Each row was made from one small tree. The marks that hang from a mark follow it in brackets, in the order of their numbers. Every link used is in the known rows. Write each row's tree.
Known rows:
K582{K113{K207 K793}}: [ 47.6 -12.0   3.4   3.9  20.9 -19.1   6.0  12.6   8.8   7.9  -9.4   2.8
  -8.0  10.1  -9.6  11.7]
K375{K793{K382{K207}}}: [-15.4   7.9  34.7   8.8 -20.5  -8.3 -27.7  -1.7  19.7 -27.1 -12.0  27.6
   0.5 -12.6 -10.5  22.7]
K113{K207{K382{K582 K793{K375}}}}: [-20.6  23.2 -13.8 -16.1   8.1  13.0  10.8  12.6   0.4  -4.3  -2.7  22.7
  13.7  -2.2  19.5  -0.6]
K113{K207{K382}}: [ -3.4   0.8  10.9 -18.5  -5.1  -7.5  29.4  19.5   6.7   7.8  -7.8  -0.3
  -6.3  13.2   2.0  37.4]
K207{K382{K582{K113{K793}}}}: [  7.1   0.8 -23.8   5.1  -7.1  12.5  -1.2   8.7  -1.2  11.0  16.6 -47.6
  -7.2  -2.0  25.2   9.5]
K582{K113{K207{K382{K793{K375}}}}}: [-25.7  -8.7  -9.1  -7.4  25.1  -0.7   2.0  12.0   8.9   4.3  -9.8  41.8
  -3.5  -7.3  18.8  14.0]
K382{K793}: [  8.1  14.4  18.3  -4.4  -7.3 -11.5  11.8 -11.4   2.2  -1.2 -21.0  20.9
 -11.1  -9.2  27.4   6.3]
K582{K113{K207 K793{K382}}}: [ 36.7  -6.4   6.1  19.1  17.6 -23.9 -16.4  14.8   7.4  18.4  -4.5  16.1
 -10.0   1.0 -31.9  -8.7]
K113{K207 K582 K793{K382}}: [ 51.6  19.8  -2.6   2.7   1.8 -32.2   6.4   1.7   2.4  12.6  -6.3  17.4
  -5.1  14.0 -53.3 -21.8]
K375{K793{K382{K207 K582}}}: [-17.4  21.5  24.2  11.4 -19.2  -1.7 -38.2  -1.7  16.1 -34.2  -3.4   6.1
  14.2 -17.3 -17.6  13.9]
K793{K382}: [-26.7  -7.1  33.1  15.4 -14.0 -21.5  -7.0  -7.2  -2.1   5.8  -9.6   2.9
  -9.9  -7.9 -25.1   7.6]
K207{K113{K582} K382}: [-13.0 -10.7 -13.8 -32.2  -9.4   5.2  45.2   3.2  -5.6  23.1  11.1 -15.5
 -23.7  11.9  27.2  34.7]
K375{K793{K382}}: [-22.0   0.2  28.2  11.2 -16.4 -16.4 -13.3  -8.3   9.6 -18.6  -8.4  33.5
 -14.0 -18.2   8.9  25.1]
K582{K113{K793{K375 K382}}}: [-15.5 -32.1  -0.7  26.0  13.4  -5.0 -20.8  -6.3  -3.6   5.4   2.3  14.7
  -6.6  -7.8  -5.5 -19.1]
K207{K113{K793{K375}}}: [ 13.6 -35.5  -5.3 -13.0   8.0  20.4  36.6  -0.2 -16.6   9.8  10.5   5.0
  -9.2  16.8  42.4  -1.5]
K382{K582 K793}: [  2.1  31.5   6.1  -0.7  -4.9  -3.0  -2.8 -12.1  -2.4  -9.8 -10.7  -6.7
   5.5 -15.1  19.7  -4.3]
K113{K207 K582 K793{K375}}: [ 26.8  -4.3 -12.7 -13.8  16.1 -13.7  30.5  -6.0  -1.7 -11.4  -9.2  25.4
   9.6  24.3 -21.2 -11.2]
K113{K582 K793}: [ 44.1   4.1  -5.7  -5.0 -11.0 -18.1  26.0 -17.0  -2.0  -0.4  -6.3 -15.8
 -10.8  15.6  -5.8  -1.0]
K207{K113{K793} K382{K582}}: [ 32.4   2.6 -31.2 -17.2 -12.6  33.5  30.8  18.2 -14.3  28.5  32.3 -43.9
 -13.6  12.3  52.2   4.5]
K113{K207 K582 K793{K375 K382}}: [ 15.0   1.4  -9.6   3.0  12.6 -18.8   6.1  -3.8  -3.5   0.2  -3.8  39.7
   6.9  13.7 -47.1 -33.4]

Write each row's tree:
[ 28.8  22.8   4.5 -26.7  -1.0   0.5  12.2  -3.6   8.6   1.1 -14.8  19.6
  -1.2   4.7   3.4   1.0]
K382{K207{K113{K582}} K793}
[-34.0  -3.7  -8.3   0.6  -4.7   5.0  -2.7   5.4   2.0   2.5   8.4 -46.0
  -3.8  -9.1  15.5  30.1]
K207{K382{K582{K113}}}
[  2.9 -30.4  -3.2   1.7   4.7  15.9  14.5   1.1 -17.8  20.6  14.8  17.6
 -11.7   7.5  18.3 -20.9]
K207{K113{K793{K375 K382}}}
[-25.6  13.3  18.4  14.4 -14.3  -9.9 -25.1  -8.7   6.2 -25.3  -0.3  10.8
  -0.5 -23.1   1.1  16.2]
K375{K793{K382{K582}}}
[ 26.6  13.5   2.5  20.4 -15.0  -3.6 -13.7  -2.8  -8.9   8.2   9.1 -24.4
  -0.4  -2.4 -15.3 -26.6]
K113{K793{K382{K582}}}
[-48.1   4.0 -25.7  -1.0   8.0  21.0 -10.9  -2.2  -1.8  -2.7   5.2   5.6
   3.5 -20.7  42.1  -3.6]
K207{K382{K582{K113} K793{K375}}}
[-47.9 -21.1  13.9  -5.5   3.2   4.0  -8.6  -6.9  -2.1  -5.9  -1.0  22.7
  12.4   5.2 -41.0 -10.0]
K793{K375 K382{K207{K113{K582}}}}
[-10.6  -4.1   9.5 -20.8   8.1  24.8   7.2  -0.1   1.8  -6.9 -11.3  39.6
  10.3   2.9  27.5  -5.4]
K382{K207{K113} K793{K375}}
[ 26.4  -8.0  11.6  23.9  -1.1  -9.0 -32.4   5.7  10.4   9.1  -2.5  -7.3
  -4.3  -2.5 -29.9 -11.3]
K582{K113{K793{K382{K207}}}}
[-42.6  15.9 -18.7  -8.7  -7.8  24.7   4.7  -4.2  -6.9  -6.3   5.1   5.3
   6.9 -12.3  46.0  -4.8]
K207{K382{K582 K793{K375}}}
[ 33.3  10.1  -2.9  10.8 -14.1 -23.8   1.2 -14.3  -3.9  10.8  -1.2  -2.8
 -13.1   5.3 -31.0 -23.1]
K113{K582 K793{K382}}
[-23.5 -14.5 -29.0   5.0   2.2  23.7  -2.2   3.7  -5.8   0.5  19.7 -30.1
   2.7  -2.8  30.9   0.7]
K207{K382{K582{K113{K793{K375}}}}}
[ -7.7 -24.6   5.4  24.8   9.6   2.8 -33.1   0.1   5.3  -2.6  -1.1  10.9
   6.5  -2.2 -24.5 -22.2]
K582{K113{K793{K375 K382{K207}}}}
[ 15.8  -5.6  -6.5 -11.6   2.5  34.4   3.8   7.2  -7.0 -10.6  13.8 -30.0
  25.1  16.7   5.2 -12.4]
K382{K207{K113{K793{K375}}} K582}
[ 10.2   5.0  -5.1  13.2  13.0   1.0 -10.4   8.0  -8.5  -2.5   6.0  17.1
  19.6   6.0 -31.6 -37.0]
K113{K207 K793{K375 K382{K582}}}
[-26.9   6.2  22.3  23.8  -1.4  -9.5 -51.1   3.0  10.5  -8.8  -3.3 -27.7
  17.7 -14.3 -58.0  -3.0]
K793{K382{K207 K582{K113}}}
[ -8.9  -1.1   9.8   3.1  22.3 -18.6  -8.8   6.7   6.6 -11.5  -8.7 -23.3
  12.6  -3.7 -26.7  24.0]
K382{K582{K113{K207}}}
[ 38.2  -4.2 -32.7 -26.9 -12.1  14.7  47.5   7.3  -8.9  32.6  20.8 -19.9
 -27.9  20.0  38.9   9.6]
K207{K113{K582 K793} K382}
[ -9.1  32.6 -12.2  -8.7 -17.5  13.8   5.3   1.4  -1.3   5.1   3.1 -14.4
  -4.1 -12.4  40.1   4.5]
K207{K382{K582 K793}}
[-14.2   1.5  17.3   6.4   3.5  -2.0 -28.9   2.2  13.7 -23.0  -9.0 -48.0
  23.7  -3.7 -32.3  20.6]
K382{K207 K582{K113}}
[ 52.9   0.4  -0.2 -21.0  -7.1   5.5  21.7   3.4   3.7   4.9   1.1 -18.2
  -0.5  24.8  -8.9   4.5]
K382{K207{K113{K582 K793}}}
[ 48.0 -10.0 -12.8 -19.2  -0.6  -3.2  41.1  -6.2 -10.0  17.6   6.6 -11.3
 -19.8  19.4  16.5   5.0]
K207{K113{K582 K793}}
[-73.2 -12.7  14.6  17.2   0.5   1.2 -20.8 -14.7 -12.4 -16.5   1.5  -1.2
  18.2 -13.1 -25.2 -15.1]
K793{K375 K382{K582}}
[-41.1   1.0  -8.5   7.5  23.7   4.6 -21.3 -16.0  -2.8 -18.8  -8.1  14.7
  13.7 -24.5  20.8 -11.6]
K382{K582{K113} K793{K375}}
